Each row comes from the steps of one walk. Every step used is in the known rows, and no mark comes twice. Write the walk behind each row, first mark first.
Known rows:
v, k: 6  -30  -3  13  -8  9  -26  -4  5  -2  5  6  21  0  7  26  6  6  5  12  -15  4  26  2  -9  -12  6  0  38  -7  2  19  -16  37  42  -20  24  13  21  10  2  -36  -12  29  13  -18  -16  14  -11  -24  28  17  14  11  -18  -4  -9  4  3  46  2  -1  8  23  -3  6  -7  -21
k, j, r, v, u, y: 7  -3  -39  16  -23  -3  5  -17  -46  -25  17  16  2  -2  -16  10  -16  -12  -5  25  9  -3  17  -4  -1  17  16  11  12  1  13  37  -26  3  -33  -20  29  29  12  4  -44  -39  17  28  15  -33  -17  -25  25  4  38  -7  -29  17  8  1  -23  -16  -22  22  -13  7  -18  10  -35  36  -31  4
j, u, y: 15  -13  -30  5  -24  10  -24  -18  -18  2  -15  10  -20  -11  -6  5  -6  -2  8  13  -5  4  23  -1  1  10  -7  17  39  9  9  14  -21  -20  -42  -27  32  20  29  18  -50  -37  48  5  9  -25  -32  -8  10  15  15  33  -15  10  -18  -14  -33  16  -1  -8  -13  8  -19  5  -14  12  -16  0
r, y, k, j: 22  -21  -13  -6  -46  -2  -1  -5  -23  -24  26  19  38  39  28  11  -1  14  -1  0  -4  -23  14  -16  -16  -16  22  11  5  -19  30  39  -39  16  13  -1  5  -21  11  -14  31  -15  41  0  25  -18  -21  -24  27  20  13  27  -20  21  -20  -2  -3  0  -42  16  3  28  -13  31  7  11  -57  -10
k, v, u: -17  -15  -8  34  -32  -3  13  -15  0  -31  20  3  -5  -2  -4  16  -17  -9  -7  16  -4  8  0  -11  18  -15  7  -3  10  -8  5  -20  -24  -23  5  -10  27  37  12  5  -17  -50  -20  28  19  -12  -20  -10  24  -3  23  -8  13  17  8  1  2  -31  -22  9  -30  13  4  11  -15  14  2  12
y, k, j: 18  -22  -10  3  -34  -14  -4  -3  -14  -8  22  14  35  35  18  12  -4  16  -9  -14  -12  -8  8  -6  -13  1  23  10  9  -11  28  23  -38  11  28  -5  18  -15  -4  -11  6  3  42  0  30  -22  -15  -11  13  8  23  24  -11  15  -5  -8  -17  6  -22  13  -2  25  -11  20  2  -5  -50  5
u, v, k, j, r, y: 27  -13  -21  -1  -18  -6  -3  -15  -26  -13  9  20  37  26  21  2  -26  7  26  31  5  1  24  1  -21  -35  -4  4  16  -18  32  66  -36  49  -24  4  9  0  17  -3  4  -27  3  11  -7  -44  -27  -29  34  2  10  32  -24  36  -20  11  30  -3  -19  30  -11  23  -8  46  -13  37  -38  -28
u, y, k: 5  -31  -41  1  -18  10  -19  11  -19  -30  12  14  12  13  4  4  12  11  11  8  -22  1  48  4  -14  3  32  20  19  -11  20  1  -29  -9  -2  -39  31  -6  21  18  -11  -14  42  -4  27  -19  -4  -4  -17  6  5  29  -16  9  -1  1  -27  10  -9  26  -12  13  -18  2  -14  7  -37  -17
v, k, j, r: 13  -6  -20  19  -9  -22  -14  -3  -16  9  -6  4  38  9  21  3  -19  13  -1  -2  0  0  12  22  -13  5  -8  18  19  -2  28  52  -29  48  23  -7  16  6  -11  -11  1  -10  5  19  9  -42  -16  -17  4  -23  39  17  -13  24  -8  6  -1  3  10  50  -4  23  -2  32  -24  20  -34  -9
j, r, v, u, y: -4  -4  -41  21  -15  6  -1  -11  -41  -23  16  14  -12  -12  -22  9  -14  -18  14  33  4  1  32  6  9  8  10  7  16  -5  12  23  -20  -11  -27  -22  27  30  15  14  -49  -50  10  27  16  -32  -9  -21  17  -4  29  -5  -22  12  19  1  -15  -15  -15  21  -18  1  -12  2  -35  35  -18  1
y, k, j, r, v: 21  -11  -48  26  -3  -19  -7  -4  -38  11  17  -6  27  14  12  23  -31  17  -6  10  2  -10  31  10  0  0  11  9  -10  -19  35  48  -39  5  21  -13  2  -5  -7  -2  2  -9  22  27  20  -39  -15  -14  22  -15  28  -6  -36  29  31  11  4  -4  -9  34  10  10  -12  7  -10  23  -31  5
r, v, k, j, u: 27  -33  -8  20  -26  -12  -31  -26  -32  32  1  -1  23  12  17  25  -21  11  -9  14  4  -12  8  -3  -3  -3  -14  8  29  3  4  57  -37  19  29  -2  24  9  17  -2  -27  -38  28  32  13  -20  -52  1  32  -2  38  19  -11  23  0  -20  -13  1  -15  9  16  14  3  25  17  14  -11  11
v, k, j, u: 27  -30  1  20  -30  -12  -26  -29  -17  28  -1  4  19  14  20  20  -7  9  -13  3  4  -10  3  0  -7  -1  -16  12  40  3  2  53  -37  25  27  -5  24  12  16  -6  -25  -32  34  19  17  -15  -48  -1  23  1  33  36  -2  19  -17  -13  -19  9  -15  6  6  18  4  28  13  5  -16  4
j, u, y, k: 14  -39  -39  16  -18  6  -32  1  -27  -11  12  9  7  17  9  5  6  16  10  15  -17  6  50  7  -12  7  17  19  34  -6  15  9  -33  -20  -15  -41  27  -3  21  21  -33  -24  59  1  29  -16  -20  -5  -8  15  5  45  -24  8  6  1  -29  18  -14  10  -10  18  -15  12  -4  8  -26  -7
r, v, k, j: 25  -24  -3  6  -39  -13  -4  -20  -20  8  12  16  28  22  3  36  -7  -1  -17  9  -3  -14  13  -17  -12  1  15  2  16  -7  16  60  -28  50  53  -4  23  2  21  -6  8  -21  -3  27  15  -24  -29  6  21  -7  43  -6  -14  20  -7  -13  -9  -4  -11  39  17  9  -2  21  2  14  -31  -4
r, y: 6  -5  -12  -6  -18  19  1  -4  -11  -29  10  13  14  4  16  8  -7  8  29  20  0  -14  13  -16  9  -32  3  0  12  -29  19  29  -18  -4  -26  -2  -5  1  26  2  27  -39  10  9  1  -25  -13  -27  30  9  -4  28  -12  15  -33  0  13  -10  -20  8  -11  3  -12  28  7  16  -26  -12
j, r, v, u, y, k: 0  -29  -58  23  -8  2  -16  2  -42  -26  36  6  18  15  3  11  -5  14  9  32  -10  9  51  14  -9  4  23  9  17  -16  20  16  -36  -7  -8  -42  24  7  11  20  -32  -34  27  18  34  -19  -7  -14  1  -6  15  7  -22  15  36  10  -20  -10  -26  33  -12  16  -13  10  -30  23  -23  -8
r, j, u, y: 22  -8  -21  2  -39  21  -25  -15  -25  -1  -10  10  -10  -7  4  11  -9  8  20  34  -1  -14  18  -3  -2  14  -4  15  37  0  10  27  -27  -5  -37  -11  41  29  23  8  -45  -32  56  -2  13  -31  -29  -16  27  20  15  35  -39  10  -18  -7  -33  6  1  -5  -10  11  -12  10  -18  29  -39  -2

Which walk is each row?
22  -30  -9  17  -26  -4  -26  -14  -30  4  12  5  29  33  36  8  -9  26  3  8  1  -18  8  -4  -5  -13  -4  14  24  -11  15  47  -47  -4  -10  -2  9  -6  12  -10  -11  -30  61  2  22  -16  -46  -21  36  22  14  49  -23  20  -10  -10  -18  7  -32  -9  2  32  -5  38  18  9  -28  6 -> r, y, k, j, u
11  -24  -37  15  9  9  -20  12  -20  -33  21  4  46  25  36  -4  -8  32  35  19  -7  2  46  16  -12  -23  12  7  8  -32  33  29  -41  -3  -11  -27  -6  -18  12  6  22  -24  34  6  23  -24  -7  -25  4  -2  -9  37  -23  21  4  19  16  0  -21  28  -7  23  -8  28  0  16  -38  -21 -> j, r, y, k
21  -40  0  0  -47  -11  -4  -24  -13  4  7  27  22  28  -10  25  -7  -14  -7  2  -15  -2  12  -11  -23  -9  7  2  24  2  15  45  -27  59  27  6  38  0  23  -7  -22  -13  -11  8  3  -32  -25  6  18  -6  36  14  4  31  -12  -8  6  0  -9  28  -3  16  -1  35  -10  14  -25  -3 -> u, v, k, j
-3  -20  -37  40  2  -11  -1  -12  -42  -14  46  2  27  12  7  18  -31  9  -3  17  9  -7  26  13  9  0  13  -1  4  -20  11  39  -43  11  14  -10  7  15  -7  -2  -25  -33  6  39  37  -26  -9  -25  29  -21  32  -10  -19  18  40  7  -6  -26  -32  25  -6  20  -2  19  -14  20  -6  10 -> y, k, j, r, v, u
26  -24  -18  6  -49  -5  -25  -23  -25  9  -18  16  2  8  -2  10  6  -3  -2  23  0  -2  13  -2  -17  13  -1  20  41  15  12  38  -33  19  -14  -20  41  16  29  7  -42  -35  43  7  7  -26  -38  -2  17  22  29  27  -19  14  -29  -16  -29  16  -10  13  -3  17  -13  17  -13  20  -34  -9 -> v, k, j, u, y
7  -32  -25  -1  -12  17  -10  8  -15  -39  28  9  36  25  33  5  6  34  34  15  -10  -8  43  1  -10  -26  20  5  13  -37  25  11  -35  2  -5  -25  -3  -16  21  7  31  -29  33  5  28  -15  -10  -16  10  4  -10  35  -14  19  -4  10  0  -7  -31  14  -8  19  -11  27  13  6  -32  -15 -> r, y, k
25  -12  -20  0  -41  -3  -17  -21  -28  4  -18  14  -9  4  -2  0  -6  -10  -8  8  7  -8  5  -3  -9  14  0  21  37  9  8  36  -24  -12  -35  -13  37  16  24  7  -46  -27  51  -1  9  -31  -37  -12  20  27  27  30  -19  10  -26  -15  -32  14  -12  -6  -15  16  -21  11  -12  16  -37  3 -> k, j, u, y
18  10  -21  2  -14  -8  2  -6  -22  -22  1  12  34  15  32  -10  -24  17  22  14  13  -9  0  -3  -4  -23  -6  8  4  -23  37  57  -29  17  -27  6  0  -5  2  -12  31  -26  20  11  2  -40  -22  -48  33  8  9  30  -30  29  -29  9  21  -6  -19  21  -11  21  -13  40  -11  25  -54  -13 -> k, j, r, y
12  -14  -37  27  -15  -19  -8  3  -37  -15  20  10  34  24  18  -8  -17  15  -3  0  2  5  19  22  -15  11  11  20  16  -5  34  39  -40  16  -9  -16  21  5  -13  -7  -19  -9  30  9  27  -39  -10  -27  6  -1  31  21  -27  21  12  14  -13  0  -16  30  -11  33  -13  28  -36  22  -44  -8 -> v, u, y, k, j, r
23  -49  -22  4  -35  -8  -7  -25  -32  3  19  25  8  33  4  5  -19  4  18  19  -5  1  25  -4  -13  -27  -5  4  19  -16  18  47  -46  -1  -34  -2  22  -10  31  5  -44  -25  37  -4  4  -26  -37  -13  39  16  9  38  -9  29  7  1  21  6  -32  -13  -16  29  -10  36  7  22  -12  5 -> r, y, k, j, u, v
1  -46  -12  6  -18  4  -16  -15  -7  1  12  23  9  6  -15  29  -2  -11  21  22  -24  20  41  1  -19  -15  0  -5  33  -6  3  24  -20  40  22  -16  33  8  30  22  -36  -22  -21  20  0  -25  -16  25  -5  -27  22  12  12  17  2  1  9  1  5  40  -5  5  4  27  -6  16  8  -20 -> u, v, k
-13  -12  -38  42  10  -3  3  -13  -28  -10  37  -3  7  -12  2  20  -32  -3  10  18  8  0  21  14  24  0  3  -2  6  -18  7  33  -25  -11  4  -13  1  25  -4  7  -37  -53  -4  46  22  -23  -10  -21  24  -34  31  -13  -6  17  35  7  -1  -32  -18  13  -12  6  -1  14  -20  26  9  19 -> j, r, v, u
-8  -35  -34  15  -25  16  -12  1  -31  -39  30  17  7  13  -2  5  13  7  12  16  -18  7  41  4  -11  6  33  14  24  -10  9  4  -35  -1  -4  -35  31  6  20  16  -30  -31  38  10  36  -12  -2  -6  -10  6  14  25  -12  1  6  7  -27  -3  -29  23  -19  18  -11  18  -22  8  -34  -9 -> v, u, y, k
17  -9  -7  14  -20  15  -21  -21  -10  17  6  1  1  -5  24  23  -22  25  20  21  4  -23  0  2  18  10  -21  6  27  -15  5  34  -31  -3  -1  14  18  19  -1  3  -33  -36  50  5  22  -22  -26  -23  45  4  8  40  -23  17  -6  -3  -26  -8  -9  -12  -4  18  2  21  6  15  -18  12 -> r, j, u
20  2  -43  22  -2  -18  0  -8  -28  12  7  -4  14  3  4  22  -36  11  -4  7  9  -11  19  4  10  0  4  2  -12  -18  31  52  -28  9  14  -7  -2  6  -8  -6  -2  -18  11  22  9  -43  -14  -20  27  -21  30  -11  -32  30  23  6  8  -11  -3  23  7  3  -10  5  -13  26  -28  5 -> k, j, r, v
18  -19  -25  18  -13  -25  -7  -9  -17  6  5  13  27  17  3  9  -21  -1  5  1  0  13  20  21  -17  -6  -8  9  22  -3  31  57  -34  48  8  -4  24  3  -5  -7  -29  -10  -1  16  1  -47  -17  -7  7  -20  34  18  -13  34  -5  11  16  11  9  41  -1  24  -5  33  -28  29  -28  -15 -> u, v, k, j, r
19  -12  -45  14  -15  -21  -8  5  -28  -7  -2  10  33  22  17  -7  -19  20  -2  -5  -2  5  23  19  -18  10  9  21  12  -3  43  35  -38  21  -6  -23  26  -8  -12  -5  -5  3  44  -3  20  -43  -8  -30  1  3  24  27  -30  23  3  13  -11  15  2  34  -9  30  -17  17  -29  21  -51  -6 -> u, y, k, j, r
25  -11  -54  15  -11  -14  -7  -2  -45  3  13  2  19  12  4  15  -24  12  0  20  5  -9  40  3  -11  6  18  10  -9  -13  38  53  -38  -1  -2  -24  16  0  2  3  -2  -4  30  13  16  -40  -16  -17  18  -4  29  -4  -45  26  26  7  -8  -1  -10  36  7  11  -18  5  -22  29  -35  0 -> u, y, k, j, r, v
21  -22  5  -2  -43  -13  -5  -16  -9  5  6  20  28  21  10  27  -1  -3  -12  1  -5  -13  0  -8  -18  -3  9  8  24  -1  13  45  -28  52  41  1  26  1  13  -14  8  -15  2  18  15  -22  -20  -1  11  -11  42  15  -4  16  -29  -12  -14  3  -12  32  3  13  1  31  0  0  -36  -6 -> v, k, j
18  -31  -36  14  -54  7  -10  -6  -13  -18  -6  -5  -2  15  12  24  -21  21  5  33  -7  2  32  -11  -1  -3  10  17  5  -7  23  -12  -45  -28  -15  -28  41  26  20  22  -12  -20  37  -5  20  -17  -38  -6  21  32  -3  12  -31  25  8  4  -4  -5  -11  16  -10  23  -13  0  -14  26  -52  -9 -> r, j, u, y, k, v
23  -22  -24  -6  -51  -9  -3  -4  -26  -17  13  22  21  32  4  8  8  4  -9  -7  -10  -9  18  -9  -22  7  33  21  9  0  30  25  -33  15  6  -17  30  -7  8  -5  -3  0  44  -9  25  -26  -13  -9  5  19  23  26  -19  13  -16  -9  -27  12  -21  13  -4  28  -21  19  -11  16  -62  -4 -> u, y, k, j
8  -59  -11  13  -7  2  -33  -25  -12  19  10  14  8  8  -6  22  -5  -1  19  26  -20  20  42  6  -8  -16  -14  -3  41  -6  -1  34  -35  32  9  -17  33  14  31  21  -56  -43  -8  22  2  -20  -32  23  5  -23  20  28  13  22  5  -3  8  7  0  24  -2  7  4  29  4  16  18  -9 -> j, u, v, k
18  -33  -33  5  -27  20  -36  0  -34  -11  16  9  14  12  16  14  -3  29  19  27  -15  -11  40  5  -7  14  13  18  34  -8  15  18  -43  -6  -13  -23  35  6  15  17  -31  -18  67  -6  34  -15  -17  -13  8  15  1  43  -32  9  6  5  -33  8  -20  11  -4  23  -11  11  -8  22  -38  -10 -> r, j, u, y, k
24  -5  -15  9  -15  -4  -5  -5  -16  -20  2  9  47  13  35  1  -14  22  22  24  8  -5  17  6  -13  -25  -7  10  20  -21  30  66  -32  44  -15  1  7  2  15  -12  31  -30  8  20  1  -33  -28  -39  29  5  14  32  -25  27  -28  9  23  -6  -23  37  -5  18  -9  41  -3  32  -46  -23 -> v, k, j, r, y
